Each row comes from the steps of one walk. Every step used is in the known rows, and no mark comes twice. Write the walk behind each row, first mark first.
Known rows
gigan, zumen, sazok, padam, seta: [ 49  -8   9   8   2 -26 -16  34  22   6 -43 -10 -20 -16  -5  17   1   8
  14  26  20]
sazok, zumen, gigan, funeg: [ 26  -5  14 -12  -2 -20  14   3  17  28 -30  -8 -27   3 -29  42   8  22
   7   4  18]
rikin, zumen: [ 27 -19   2  -6 -20 -32  14  13   3   7  -9 -36 -16  14 -13   9  21   1
  10  15  11]
padam, sazok, zumen, gigan: [ 29 -10  -3 -28  -5 -14  10   5   9  16 -33 -27 -41   0 -28  30   6   9
 -12  13   8]
padam, sazok, gigan, zumen: [ 33 -11   7 -27   6 -13  18   9   8  11 -36 -22 -25 -23 -36  25   2  -1
   3  12   5]
rikin, zumen, gigan, funeg: [ 27  -3  16   4 -19 -25  21  19  19  19 -16 -16 -17  10 -25  27   8  32
  19   4  23]
gigan, zumen, sazok, padam, seta, neseran: [ 52  -6  17   5   5 -26 -19  42  22   4 -38  -8 -15 -12  -2  16   8  10
  13  35  20]
rikin, zumen, gigan, sazok: [ 41 -12  16  15 -27 -30   7  26  19  10 -32 -11  -1  11 -25  31  11  19
   7  10  16]
rikin, zumen, sazok, gigan: [ 50 -17  12  11 -19 -34  10  22   0   1 -39 -14 -17  15 -20  35  24  13
   6   8  40]
neseran, seta, padam, sazok, gigan, zumen: [  5 -18  10 -27  33  13  15  32   2 -13 -15 -22  -3  -5 -28   8   4  -2
   3  11 -16]
neseran, seta, padam, sazok, gigan: [ 12 -21  -6 -27  31  19  18  32  -6 -15  -3 -30 -12   0 -22   5   8  -2
  -6   5 -17]
seta, padam: [ 26 -19 -10 -16  14   2  12  15   4   2   2 -37 -13   8 -13  -2  12 -10
  14  16 -23]
zumen, gigan, sazok, padam, seta: [ 59  -7  -1  18  -6 -12 -14  41  30  12 -29  -4 -16 -18 -12  25  -5  20
   4   8   6]
zumen, gigan, sazok, padam: [ 58  -5   0  12  -7 -18  -2  35  24  12 -39  -6 -13 -21 -20  39  -7  18
   0   2  11]
seta, padam, sazok: [ 21 -17 -16 -27  13  13  18  16   4   0  -5 -44 -29   1 -18  -7   3 -11
  -1  22 -23]
zumen, gigan: [ 43  -5  -6  -9  -1 -19   9  10  15  17 -12 -22 -14  -5 -24  27  12  18
  14   2   0]
neseran, seta, padam, sazok, zumen: [  0 -24  -2 -33  25  14  12  25  -5 -12  -9 -34 -18  13 -16   2   9 -10
 -15  19 -18]
seta, padam, sazok, zumen, gigan: [ 19 -16  -2 -26   9   4   8  16   8   6 -21 -29 -35  13 -22  14   6   4
  -4  17  -8]
sazok, padam, seta: [ 44 -16 -17  -4   2 -15 -11  35  14   9   0 -32 -35 -15   6  -3   4   1
   9  13   0]

Write each row's walk
[ 28 -20 -10 -24  16  13  19  19  -1  -1 -11 -34 -30  -2 -25   7   7  -5
   1  10 -13]
seta, padam, sazok, gigan
[ 59 -13   0   2   2 -21  10  12   1   4 -41 -12 -18  -5 -25  42  19   7
   3   5  26]
zumen, sazok, gigan
[  4 -18   2 -27  24  12   8  30   3  -8 -13 -25 -16  14 -21  13   7   8
 -10  11 -12]
neseran, seta, padam, sazok, zumen, gigan
[ 33 -13   5 -14  -3 -28   2   3  11  19 -27 -17 -24   8 -22  37  17  12
   4   7  12]
sazok, zumen, gigan
[ 39 -14  -4 -11   5 -11  -5  22  15   8  12 -30 -15   4  -2  -8  25  -2
  12  32 -14]
padam, seta, neseran
[  6 -13   4 -25  33  26  30  31  -1  -7  -6 -23 -16  -5 -29  11   0   6
  -3   4 -12]
neseran, seta, padam, sazok, gigan, funeg
[ 55 -14  -4   5  -7 -17   3  33  14   8 -36 -17 -16 -24 -12  26  -7  -7
  -8  12   5]
gigan, sazok, padam
[ 38 -14  15 -13   9 -26  11   8  10  14 -31 -12  -7 -17 -31  32  13   1
  21   5   8]
sazok, gigan, zumen
[ 46 -13  -9  -6   4 -16 -13  43  14   7   4 -29 -30 -10  10  -4  12   3
   7  22   0]
sazok, padam, seta, neseran
[ 14 -23  -7 -31  10   5  13  11   1   2 -17 -39 -37  12 -17   3   8 -14
  -8  25 -13]
seta, padam, sazok, zumen
[ 35  -6  -2 -25   4   2  35   8   5  17 -25 -24 -39 -22 -36  27  -2   8
  -3   4  10]
padam, sazok, gigan, funeg
[ 39 -22   8  -5 -10 -22   5   6  11  13 -45 -13 -11  -1 -23  35  11 -16
 -12  23   4]
gigan, sazok, zumen
[ 59  -9 -11   4  -4 -23   0  30   5   2 -38 -22 -31 -12  -6  29   3   6
  -3  12  26]
zumen, sazok, padam
[ 44  -7  13  -3   1 -29   4   8  15   8 -48 -13  -6  -8 -24  30   9   1
  13  26  14]
gigan, zumen, sazok
